What can hang from each mark
Z_103: Z_414 Z_709
Z_464: Z_153 Z_667
Z_667: Z_103
Z_400: Z_153 Z_667
Z_152: Z_709
Z_153: Z_103 Z_400
Z_414: Z_103 Z_400

Every row comes from one small tree of marks. Brackets hold a mark, then the marks that hang from it, in the order of their numbers. Every link used is in the known rows. Which tree was each row made from?
Known rows
{Z_103 {Z_414 {Z_400 Z_153 Z_667}} Z_709}: [ 29  17 -49 -50   3   3   3  18  17  -7  19  -7  12  77  55]
{Z_400 {Z_153 {Z_103 Z_414 Z_709}}}: [ 30  17 -34 -26   3  31 -11  42  22 -14  19 -14  12  36  49]
{Z_464 {Z_667 {Z_103 Z_414 Z_709}}}: [ 18   1  -7   5  -3   8 -26  -2 -15 -13  -4   6  10  73  56]
{Z_153 {Z_400 Z_667}}: [ 43  19 -48 -47   2 -10 -30  17  -2 -18  37 -14  10  65  27]
{Z_153 Z_103 Z_400}: [ 51  12 -24 -24   6   9 -39  44   3 -18  30 -15  -1  32  46]
{Z_152 Z_709}: [ 37  17 -32 -35   3  13 -39  11  -1  10  41 -20  15  41  16]
{Z_414 {Z_400 {Z_153 {Z_103 Z_709}} Z_667}}: [ 25  18 -42 -42  -2  20 -12  34  33 -32  38 -28   3  51  41]
{Z_414 Z_103}: [ 52   4 -63 -23  -8  34 -36  18 -23 -10  32 -33  17  29  48]
{Z_464 {Z_153 Z_400} Z_667}: [ 18  11   5   8   7 -15 -35  -1   5 -33  10 -19 -26  87  41]
{Z_153 {Z_103 Z_709} {Z_400 Z_667}}: [ 55   6 -17 -30  -1  31 -24  39  14 -12  25  -8 -13  32  48]
{Z_400 {Z_153 {Z_103 Z_709}} Z_667}: [ 29  14 -35 -31  -7  49  -7  38  28 -25  29 -17   7  34  29]
{Z_464 {Z_153 {Z_103 Z_709} Z_400} Z_667}: [ 27   1  27  19   4  14 -32  15  16 -28   2 -15 -42  63  56]
{Z_667 {Z_103 Z_709}}: [ 23   0 -25 -22  -6  27 -25   0   1  -2   9   3   5  25  62]
{Z_153 Z_103}: [ 43   6 -21 -17  -6  30 -40  39 -19  -9  26 -18  16  18  30]
{Z_400 {Z_153 {Z_103 Z_414 Z_709}} Z_667}: [ 26  15 -43 -33  -1  39   0  40  23 -26  25 -11  15  46  33]
{Z_153 Z_400}: [ 46  21 -42 -41   5 -15 -38  18  -2 -10  33 -16   7  58  38]

Which tree is each row?
[ 34  13 -46 -41   7  -7 -19  11   6 -19  24   2   6  64  50] | {Z_153 {Z_400 {Z_667 {Z_103 Z_414 Z_709}}}}
[ 12  17 -51 -43   0  10  -8  16  36 -36  34 -19   4  57  50] | {Z_414 {Z_400 Z_153 {Z_667 {Z_103 Z_709}}}}
[ 41   5 -25 -28  -1  26 -17  38  -3  -8  19  -8   9  40  50] | {Z_153 {Z_103 {Z_414 {Z_400 Z_667}} Z_709}}
[  7  14 -54 -35   2  24   5  15  27 -30  19   1  18  55  47] | {Z_400 Z_153 {Z_667 {Z_103 Z_414 Z_709}}}
[ 51   8 -27 -33   7  15 -14  41   7 -13  20   1  -2  50  54] | {Z_153 {Z_103 Z_414 Z_709} {Z_400 Z_667}}
[ 17   9 -27 -25  11  -7 -16   2  14 -27  17  -8 -19  63  51] | {Z_464 {Z_153 {Z_400 {Z_667 {Z_103 Z_414 Z_709}}}}}
[ 12   4  10  20   6  -1 -28  16  -5 -38   6 -18 -16  76  44] | {Z_464 {Z_153 {Z_103 {Z_414 Z_400}}} Z_667}
[ 37  12 -41 -47   2  -4 -11  13  -2   6  15  -7  12  71  59] | {Z_103 {Z_414 Z_400} Z_709}
[ 53   3 -56 -34  -8  35 -24  18   9 -11  33 -39  -7  36  75] | {Z_414 {Z_103 Z_709} Z_400}
[ 44   7 -75 -37  -7  23 -23  20  -2 -33  45 -41  10  49  50] | {Z_414 Z_103 {Z_400 Z_667}}
[ 28  19 -36 -37   1  15 -19  35  33 -25  35 -30   0  44  52] | {Z_414 {Z_400 {Z_153 {Z_103 Z_709}}}}
[ 33  14 -47 -39   5  -8 -27  12   4 -25  31  -5   8  59  40] | {Z_153 {Z_400 {Z_667 Z_103}}}
[ 24  18 -44 -30  -4  37 -12  41  19 -34  35 -21  18  38  20] | {Z_400 {Z_153 Z_103} Z_667}
[ 16   4 -39 -29   5   3 -13   4   3 -11   8   7  12  50  75] | {Z_667 {Z_103 {Z_414 Z_400} Z_709}}
[ 31  17 -45 -47   6   0  -3  19  17  -2  17  -9  11  72  63] | {Z_103 {Z_414 {Z_400 Z_153}} Z_709}
[ 18  -1  21  22   2  17 -25  13  -3 -23  -4 -12 -22  67  49] | {Z_464 {Z_153 {Z_103 Z_414 Z_709}} Z_667}
[ 27   9 -16 -16   8   7 -28  24  11 -33  26 -20 -22  44  37] | {Z_464 {Z_153 Z_103 {Z_400 Z_667}}}
[ 12   7 -42 -29   7   6  -7   8  17 -16   9   6  10  51  78] | {Z_667 {Z_103 {Z_414 {Z_400 Z_153}} Z_709}}
[ 48  11 -30 -29   3  14 -31  42   3 -26  34 -13   2  39  35] | {Z_153 Z_103 {Z_400 Z_667}}
[ 19  24 -68 -49  10 -21  -7  22   0 -27  32 -14  33  86  36] | {Z_103 {Z_414 {Z_400 Z_153 Z_667}}}
